Each row was made from one path, in order. Every step used is in the known rows, and no mark comes twice. Write each row's path.
In the rows, 128 means zero.
Known rows
tivad dogu: [104 135 174 122 109 137  81 129 159 123 130 120  95 127 110 147 120 145
 116  52]
tiso tivad dogu pifi: [154 129 175 131 151 122  91 123 177 110 141  97 155 120 117 121 156 147
 133 137]
pifi tiso: [114 143 153 136 133 115 150 146  98  85 114 154  99 144 128 108 152 111
 143  97]
dapot koma dogu: [125 109 114 106  85 119 118 118  94 157  93 157  87 157 143 159 109  78
 133 118]
koma tiso tivad: [100 133 195 119 153 161 166 124 166 143 124 189 117 133 111  97 155  99
 138 202]
koma tiso tivad dogu pifi: [128 134 146 123 149 151 126 152 211 128 117 138 160  95 110 136 152 109
 124 178]
tivad tiso: [ 90 123 204 121 132 133 149 124 167  77 121 172 105 135  91 117 147 122
 155 101]
pifi dapot tivad dogu: [141 107  97 143 111 136 117  83  81 154 156 116  86 142 133 120  99 194
  89  46]
tiso tivad dapot koma: [135 153 224  95 116 141 149  57  96 121 132 129 126 151 113  96  98 135
 160 127]
dogu pifi: [114 153 145 159 166 112  87 134 134  99 158 116 137 153 131 152 148 106
 169 123]
dapot tivad: [ 93  95 168 139 133 129 128  91  63 142 170 133  80 170 151  99 117 117
 133  95]
dogu tivad: [ 71 116 177 126 153 153 102 129 126 131 174  87  93 148 169 126 158 116
 144 135]
koma dapot: [ 67 164 149 159 143 128 104 143 162 152 158 127 125 169 124 128 101 150
 136 115]
koma dapot tivad dogu pifi: [ 96 119  82 161 132 115  89 148 142 163 172  67 154 141 149 131  76 159
  96  87]
dogu pifi dapot tivad: [150 126  66 180 167 112 123  85  57 127 181 119 129 166 152 125 127 155
 137 119]
dogu pifi dapot koma tiso tivad: [196 156  90 137 152 138 171  95 101 125 133 183 163 113 129 132 152  98
 150 231]
tiso tivad dogu koma dapot: [145 154 134 106 133 131  99 140 152 182 144  90 162 100 108 131 116 171
 126 188]
dapot koma tiso tivad dogu pifi: [168 125 138  98 114 147 137 127 150 129 110 147 159  81 123 138 137  71
 128 183]

Which path is each row?
[152 109  91 138 147  91 162 167 143 111  75 144 150 148 142 108 175 110
 132 194] | koma dogu pifi tiso tivad
[ 77 108 122 142 107 133 104 129 134 185 160  94 114 146 141 112  63 175
  83  62] | koma dapot tivad dogu
[115 110  86  93 113 157 133 142  75 182 134 125 110  73 126 161 104  83
 115 151] | dapot tivad dogu koma tiso
[202 156  67 141 111 115  86  97  90 109 134 111 141 107 128 174 118 143
 129  82] | tivad dogu pifi dapot koma
[116 118  51 162 123  98 133 174 113 132 135  82 159 127 157 108  89 151
  89  87] | koma dapot tivad dogu pifi tiso
[143 146 105 140 128 102 110 173 137  70 107 105 143 103 125 144 146 122
 127  76] | tivad dogu pifi tiso
[166 156  84 145 155 150 135 131 194 132 122 148 164  93 104 141 151 160
 110 177] | koma tiso tivad dogu pifi dapot
[156 116 185 109 114 126 153 131 135 100  96 137 117 111 115  80 160 151
 107 112] | pifi tiso tivad dogu
[115 170  96 118 121 126  73 164 141 175 146  83 146 101 108 175  93 152
 129 129] | tivad dogu koma dapot
[110 125 187 103 121 167 142 135 198 149 106 162 119 100 100 115 140 122
 107 157] | koma tiso tivad dogu
[191 131 143  84 121 118 145 139  86 114 101 118 138  77 112 113 166 129
 133 172] | pifi tiso tivad dogu koma
[122 146 135 142 138 119  66 145 165 103 141  93 140 121 117 166 133 131
 136  77] | tivad dogu pifi
[129 158  52 122  98  96 157 152  93 103  62 115 153 137 136 162  86  95
 147 107] | tivad dapot koma dogu pifi tiso
[ 58  72 133 101 119 150 150 165 195 131 101 125  98 133 147 138 158 119
 121 151] | koma dogu tivad tiso
[ 41 153 177 122 149 166 109 117 143 128 168  59 110 151 147 133 108 155
 149  99] | dogu tivad dapot
[ 61  97 152 141 127 131 173 126 140 140 154 146 121 154 124  82  91 151
 118 112] | koma dapot tivad tiso
[ 90  77 186 119 123 134 170  99 103 102 144 164  92 145 122  87 128 121
 134  99] | dapot tivad tiso
[174 156 118 135 115 126 126  68  53 119 144 162 100 147 128 141 121 134
 147 104] | pifi dapot koma
[164 117  47 128  99  85 147 161  76 104  68 148 136 134 159 156 134  57
 140 143] | dapot koma dogu pifi tiso
[136  83  22 153 135 106 169 125 127 129 110 155 132 150 130 136 123 156
 114 131] | koma dogu pifi dapot tivad tiso
[150 115 180  80  89 164 153 110 140 148  99 171 116  87 115 118 128  84
 110 161] | dapot koma tiso tivad dogu
[192 149 113 151 155 120 101 101 161 115 144 108 161 122 112 128 153 197
 121 135] | tiso tivad dogu pifi dapot
[193 101  87 115 114  88 174 140  85 111  68 153 152 136 159 112 159  71
 138 202] | dapot koma dogu pifi tiso tivad
